Each row comes from the steps of one path. Every step used is in the known rows, and no mark comes twice. Write the path behind each row, first mark first.
Known rows:
z-g-s-j-c-b: [ -7 -16  -2   4  13 -16   8 -29  -4 -12  39 -56  12   6   3  21 -16  -3
  -4 -26 -23   0   1   1 -19  14  -3   7  23  -6  14   7  -2]
a-g-s-z: [-16   6  10  -4  -5  -3   9 -19  10  23   7 -15 -12  10  19   5  -2  -9
  -7  14 -22  10 -25   1   8 -13   4  31   9  -5  -6   5  -9]
e-v-l-z-g: [  0  -3   1  22   8 -12 -17 -32  -7  -9  10  -9   0  30   6  33 -12  32
  -1 -21  15  24  17  13  18   0   2   9  -4 -14  30  14 -20]
l-e-z-s-j-c: [ 32 -17 -10  15 -13 -21  15 -49  16   7  23 -26  10 -12 -12  25 -26   1
   3   5  -8   0  -2  11 -42   3 -22  11 -20  48  -4 -33  -7]
s-j-f: [ 14  -3  -1  -8 -10   2  18  -6  12 -16  11 -29  16  -8  17  12 -23 -11
 -12 -11  -1  14  21   4 -14  12 -10   9   3  11 -18 -10  -9]
v-e: [ -1 -17   2  22  -9  -7 -10 -11  -2   9 -10  -6  -7  -1  -2  17 -14  -2
  -4 -15   1  -7   1  -4  -4 -12  -2   4   0   6  -7   4  -9]
j-c-v: [ 16   7  -3  -1   4  -7   8 -15   1 -16   4 -15  11  11  -2  47 -16  34
  -9 -25  -6  -3   2   1 -10 -15  -8  -3  -3  11   6   3  10]
v-e-z: [ 15 -26  -1  29 -22 -11 -16 -18   4  17  -7 -15  -6  -9 -15  17  -6  -4
  -2  -5   0  -1  17   3   4 -17   0  14   7  17 -16  -1 -17]
g-s: [ -5   1   4  -4   2   5   5  -7  -4  -7  13 -12  -5   2   7   3   9  -8
   4  -3 -14  -5 -12  -4  13   5  10   9  21  -2  -8  -1   0]
j-f-c-e: [ 13   5 -13   6  -9  17  13  -6   5 -17  23 -27   9   2  14  11 -29  11
  -7 -13 -19  13  -2   0   6  15  -5  26  -7  18  -3 -10  -8]
c-e-v-l: [  0   0 -13   7   5   1 -12 -21   9  -2   1  -9  12  15  19  27 -32  35
  13 -19   5  18 -10   0  21  -5  11  28 -11   8  23   6  -4]
c-v-e: [  3 -23   0  24  -6 -14 -10 -17   0  -2  -7 -16  -5   5  -9  50 -11  16
  -6 -29   8  -5   5  -2   1 -24  -7   3   4   6  -6   8  -7]
e-c-v-l-z-s: [ 49  18 -10  27   0   2   8 -45   0 -17  24 -10   8  27 -27  56 -12  45
  13 -31   9 -15   1  18  17  -5 -16   7 -20   0  11 -19 -30]
s-j-c-e-v-l: [ 10   0 -18   2   3  -7   0 -36  11  -6   7 -31  29  14  27  54 -66  44
  -2 -41  -9  17   0  -3 -15  -7   7  35 -21  31  23   2  -5]
c-e-v: [ -8  -4  -6   4   9  -4  -1  -7   9   5   8  -8  13   0   8  23 -18  18
  21  -9  10  16 -11   1  17  -8  12  18   1   5  14   9 -11]
g-s-z-c-e: [ -7  -3  15  17  -9  32  -3 -10   8  13  22 -20 -12  17  10   5   0  21
  24  -2 -10   1 -28 -15  25  14  24  31   9  14   0  -6  -8]
z-g-s: [-18 -11  12  13   4   6  -6 -15 -12 -13  13 -23  -9   6   9  -2  18  -9
   1  -4 -12  -4  -6   4  16  11  10  -6  28  -7  10   4  -1]
x-g: [ -2   6   6  13  16   4  -9  -5  -2   0  -8  -7  -6   2   9   0  -1  -5
   2   6   2  -8 -17   7  -3 -10 -16   4  10   0  -9  -5   1]
f-c: [ -1   1  -6   6  -2   2   0  -4  -5  -3  13  -3  -7   9  -8  13 -15  -4
 -20 -11 -19   2   1  -8  -8   6   0  13 -15   8   0  -1   6]
c-v: [  4  -6  -2   3   2  -6   0  -5   2 -11   3 -10   1   6  -7  34   3  19
  -2 -14   7   2   5   3   3 -12  -6  -2   2   0   2   4   2]
c-e-v-l-z-g: [ -1  -7  -8  28   5  -6 -18 -34  -7  -4  15 -21   4  25  15  33 -18  49
  16 -21  16  26   5  15  24  -2   3  20  -2  -5  41  13 -30]
a-g: [-15  11  -4  -4   1 -12   1  -5  10  12   2   6   3   4  14   4  -7 -14
 -11   5  -8   6 -10   9 -10 -12 -11  10   3  -8   4   6  -4]
l-z-g-s-j: [ -6 -16   7  14  -4  -9   5 -27 -15  -6  33 -42  -9   5   6  20   4  -4
   0 -15  -3  11  14  11  -6   8   0   8  27  -5   6   3 -32]
e-z-g-s: [ -3 -18   7  20 -10   2 -12 -20  -8  -5  18 -31  -9  -2  -4  -1  25 -11
   4   7 -11   2  10  11  25   6  13   5  35   2   1   0  -9]
f-c-b: [  1  -7 -15   3  10 -13   2  -3   0   2  32 -15  -1  11 -23  12 -16  -6
 -11 -11 -17   6   0  -7  -8  13  -9  17 -10 -11   4   5   5]
x-g-s-j-f-c: [  5   5   3   7   7  12  14 -22   2 -25  30 -53  -3   4  23  27 -31 -30
 -27 -18 -32   1  -8   0 -12  12 -17  37  18  15 -35 -17  -4]
x-g-z: [  8  10  21  25   6   3  -6  -8  -4  13   5 -18 -11   6   6  -3  -1   5
 -13  -3  -4  -2 -17  -9   6  -5 -21  -5  14  -2 -22 -12   6]
l-e: [  2 -10  -3   8   8 -15   0  -7   3   5   5   0  -3   1  -1   4  -2   1
  10  13   3   9 -10   5 -20  -4 -12  -2  -4   7   2  -8  -5]
s-z-c: [ -1  -1  19  16  -6  19  -9   0  12  14   3   6 -11  21  -5   5  -1  11
   2   1   3   1  -5 -13   4  11  12  11 -12   6  -3  -5   1]
z-s-j: [  3 -10  -3   3  -9  -3  14 -26   7   0  13 -11   4 -12  -3   8 -12 -15
  -3  -7   3  -8  -7   1 -15  15 -11   3 -16  19  -2 -20  -1]
v-l-e-z-c: [ 21  -9  -3  31  -8   4 -29 -21  14   1  15   4  -7  26  -7  16  -6  16
   5   3   0   7   7   2  -9  11  -5  18  -9  23   0 -18   0]
x-g-z-s-j: [ 10   0  16  28  -3   0   8 -34   5  13  19 -30  -7  -4   4   5 -15 -11
 -16 -10  -2 -10 -25  -7 -11   9 -32  -2  -2  16 -24 -32   4]
z-s-j-f: [ 18  -3   0  -3 -12   5  27 -25  17 -19  19 -23  14 -12  11   8 -21 -18
  -8  -7   1   0   3   5  -8  27 -19   5  -9  19 -16 -27  -3]
a-g-z-c-v: [ -5  16  19  22  -6  -3  -7  -6  17  10  31   0  -5  31   3  40  -5  14
 -26 -30   1   7  -5 -15   2  -4 -16  -2  10  -7  -9  -1  13]
c-b: [  3  -8  -9  -3  11 -14   2   0   4   3  18 -12   5   2 -15  -1   0  -1
   8   0   1   5   0   0   1   6  -8   5   5 -21   5   6  -1]
f-c-v-e-z: [ 19 -31 -10  39 -23 -16 -16 -27   1   3  10 -27 -11   5 -30  64 -19  10
 -24 -31 -11   3  23  -1   0 -23  -5  26  -4  24 -15   3  -8]

Write each row's path:
[ 41 -10 -16  19  -5 -19 -11 -42   9 -13   4 -23   7  20  -6  56 -24  53
  -5 -13  -8  13   9  14 -18 -21 -19  16 -13  32   6 -12   2]
j-c-v-l-e-z
[ -5  16  11   9  -9 -14   5  -6   7  24  16  -4  -2   7  12   1  -8  -3
 -25  -4 -12  11  -9  -7  -2  -8 -17   0   6  -8  -8  -1   2]
a-g-z
[ 13   5 -14  11   3  -6  -7 -27   2   2  14 -10   6  22  12  36 -29  49
  20 -20  13  27   0   8  22  -9   4  33 -11   1  23   7 -30]
c-e-v-l-z
[ -2  -4  11  21 -10  27  -9  -2  12  19   9  -7  -8  15   4   3  -8  30
  20   1   5   5 -17 -12  12   8  14  23 -11  16   9  -7  -9]
s-z-c-e
[ 29  -1   8  14 -15 -10  24 -43   7  -3  31 -37  10   4  -7  54 -29  30
 -27 -42  -7  -3  -5 -14 -17   4 -24  -9 -16  28  -9 -24  14]
g-z-s-j-c-v
[-19   4  14   4   6  -1   0 -12  23  22  37 -12  -9  30   1   8   0 -11
   4   3 -17   6 -26  -8   8   8   2  34  15 -23  -4   8  -2]
a-g-s-z-c-b
[ 23   2   1  18 -21   3  24 -41   6  12  33 -40  14  -6  10  18 -40  28
  -7 -28 -14  -2 -21 -15 -14  14 -16   2 -18  37   1 -29   0]
g-z-s-j-c-e
[ 12 -28  -7  37  -6 -13 -28 -34  -1  -2   2 -20  -7  13  -1   6   2  17
   1  11  -2  14  13  19  -5   2 -10   4  -1  17  19 -10  -7]
v-l-e-z-g
[  2 -23  -5  30  -9 -13 -11 -20  -5  -4   7 -19 -12  13 -17  63 -26  12
 -26 -41 -10  -4   6 -10  -9 -18  -8  16 -12  15  -6   6  -1]
f-c-v-e
[ 23  10  -2  16   9  -1   4  -5   2 -10   8 -15  16   9 -25  45  -5  20
  10 -24   4 -14  10   8   6 -19   0  -3   4  -4   0  -1 -16]
e-c-v
[ -3   0  29  27  13  21 -13 -19   8  -2  12 -25 -22  31   3  39   9  17
   6  -9  -1  -9 -29  -7  19  -7   0  24  21   4 -20  -6   4]
x-g-s-z-c-v
[ 13   4  14  17 -14   5  13 -22   3  10  22  -5  -6   0  -8  -7   2   2
 -10  -7  -2  -6 -18 -14  16  19 -13 -15 -10   8 -11 -23  10]
g-z-s
[ -5 -15  10   4  -5   7  13 -20   0 -29  25 -52   8  -2  26  10  -5 -19
 -11 -14 -12   9  15   7   3  23   0   4  30   3  -8  -8 -11]
z-g-s-j-f
[ 24  -1  -4  26  18 -16   4 -12   4  -7  13 -15  12  11 -25  50  -7  22
  21 -11   8  -5  -1  13 -15 -24 -12  -6   0   4   2  -9 -21]
l-e-c-v
[  4   8   7   3  14   0   8 -29  -2  -9  13 -43   3   3  23  27 -27  -7
  -9 -19 -25 -13 -21   1 -26  -9 -11  20  20  19 -18 -10   1]
x-g-s-j-c
[ 21   8  -8  10  18  -9   7   1   5   4  24 -17  19   5 -32  11  -9   1
  21  -9  -2 -11   6   5   3   0  -1   3   5 -24   3   1 -19]
e-c-b
[  8   8   1  20  -6  16  -6  -3   2   7  33   0  -4  17   0  13  -3  29
  25 -11  14   7  -5  -1   7  10   0  15   4   4  10  -6 -29]
l-z-c-e
[  3  -3 -10  -2   5 -11  11 -24  12   3  14 -32  28  -2  16  47 -53  25
   7 -30  -2  16  -1  -3 -19 -11   7  26  -9  26  13   5 -10]
s-j-c-e-v
[ 35   3 -13   4  -6 -16   6 -41  -3 -17  16 -34  10  26   4  74 -42  58
 -19 -47  -4  15  23   8 -26 -16 -20  22 -18  16  11  -1 -16]
s-j-c-v-l-z
[  1  -9  11  12   5   5  -7   0  17  17  22  -6  -7  23 -20   3  -1  10
  10   2   4   6  -3 -13   6  17   4  16  -8 -14   1   2   1]
s-z-c-b
[ 35 -20  -4  31 -24 -13   0 -53  11  -2   7 -25   3  -2 -24  60 -18  23
  -7 -28  -3 -18   0   7   2 -17 -16   8  -9  36  -9 -15  -1]
j-c-v-e-z-s
[ 12  11  19  31   1   7   4 -27   2  11  14 -13 -13   2   1  -9   1  -2
  -9   1  -1 -16 -35  -6  12  10 -29 -10   1   6 -19 -29  10]
x-g-z-s
[ 14   1  -5  -1  -7  -3  21 -36   8  -5  16 -19  14  -6   2  22 -32   1
 -10 -19 -10 -13 -10  -1 -29  12 -13   3 -23  30   3 -22   6]
z-s-j-c
[ 15  11  -6  25  -8  19 -16 -17   1  -3  26  -1  -4  33   9  19 -17  47
  17 -22   7   7  -3   0  11  13  -1  24  -8   7  19  -8 -22]
v-l-z-c-e
[ 25  -1 -12  11  10 -16  -5 -35   3 -21   2 -15   8  27   8  57 -30  53
  -7 -24  -9   6  -6   7 -26 -17 -21   5 -20  21  16  -8  11]
j-c-v-l-e
[ 28 -26 -15  24 -17 -17  -3 -52  15   4  14 -22   0  -2  -7  18 -20   3
   0   6  -3   9   2  13 -24   9 -21  22 -26  42  -1 -34  -9]
v-l-e-z-s-j
[  1   3  -4   3   9  -5 -12 -17   8  -8  -5   3   8  21   9  28 -24  19
  -5 -20   3  13   4  -2  15  -3   9  16 -13  -2  11  10   6]
e-v-l
[ -5 -33  -5  24 -18   1  -7 -28  -2   2  28 -62   2 -14   8  10   2  -3
  13  -4 -11  10   9  12   9   5  13  24  34  23   8  -5 -26]
c-e-z-g-s-j
[ -7   7  12   8  17   9  -4 -13  -5  -5   6 -20 -13   4  15   2   8 -15
   7   3 -14 -13 -30   5  10  -6  -7  13  30  -4 -17  -5   0]
x-g-s
[  4  10  24  23  -9  16  -8   5   6   8  25   4  -8  21  -5   4  -1   8
 -13 -21   0  -1  -1 -25   8  21   2 -11   3   0 -15 -10  13]
g-z-c
[ 14   5 -10  -7  13 -14  10 -10   5  -1  20 -17  14   7 -11  12 -18  13
   2 -11 -12   0  -3  -1 -13   3 -11   3  -1  -9   9   4   6]
j-c-b
[ -1   1 -19  14   3   4 -13 -24   4  -6  13 -11   5  23  11  41 -47  32
  -7 -31 -14  18  -9  -8  13   1  11  41 -26  17  23   6   1]
f-c-e-v-l
[ 31   3  -1   0 -17  -1  33 -33  10 -16  33 -25   8  -6   4  17 -16  -5
  -2  -9  10   9  11  13  -6  23 -27  10  -8  12 -15 -26 -30]
l-z-s-j-f
[ 23  -5  -2  25 -14  11 -29 -17  14 -14  11  -5  -2  29 -13  46  -2  33
  -8 -24   4   2  21   1  16   3   1  18  -2  15  -2  -7   9]
e-z-c-v-l
[-13  -4  19  16   3  21  -6 -15  19  14  25 -15  -5  22   9  29 -13  21
  27 -11   0  12 -26 -17  34   7  35  38   8  10   2   5  -9]
g-s-z-c-e-v
[ -4   0  20  14  10  11  -1 -20  -1  12  -3 -29 -21   7  13   0   5  -2
   5  15 -14  -5 -32   0  14 -12   0  26  17   2 -19  -6  -6]
x-g-s-z
[ -2  -7  15   0  -6   8   9 -14   0  10   3 -21 -14   6   5   0   7   4
   5   9 -15   5 -14  -7  17  -1  16  22   7   2 -11   0  -7]
g-s-z
[-21  14   2  -8   3  -7   7 -13   7   5  17  -5  -3   6  21   7   0 -22
  -7   2 -22   0 -22   6   3  -8  -2  18  24  -9  -5   5  -3]
a-g-s
[ 30 -22 -15  23  -6 -20 -17 -31   8  -7   3 -19  -3  14 -11  43  -4  36
   2  -1   3  17  13  16  -5 -18 -18  18  -6  22   2 -10  -4]
c-v-l-e-z
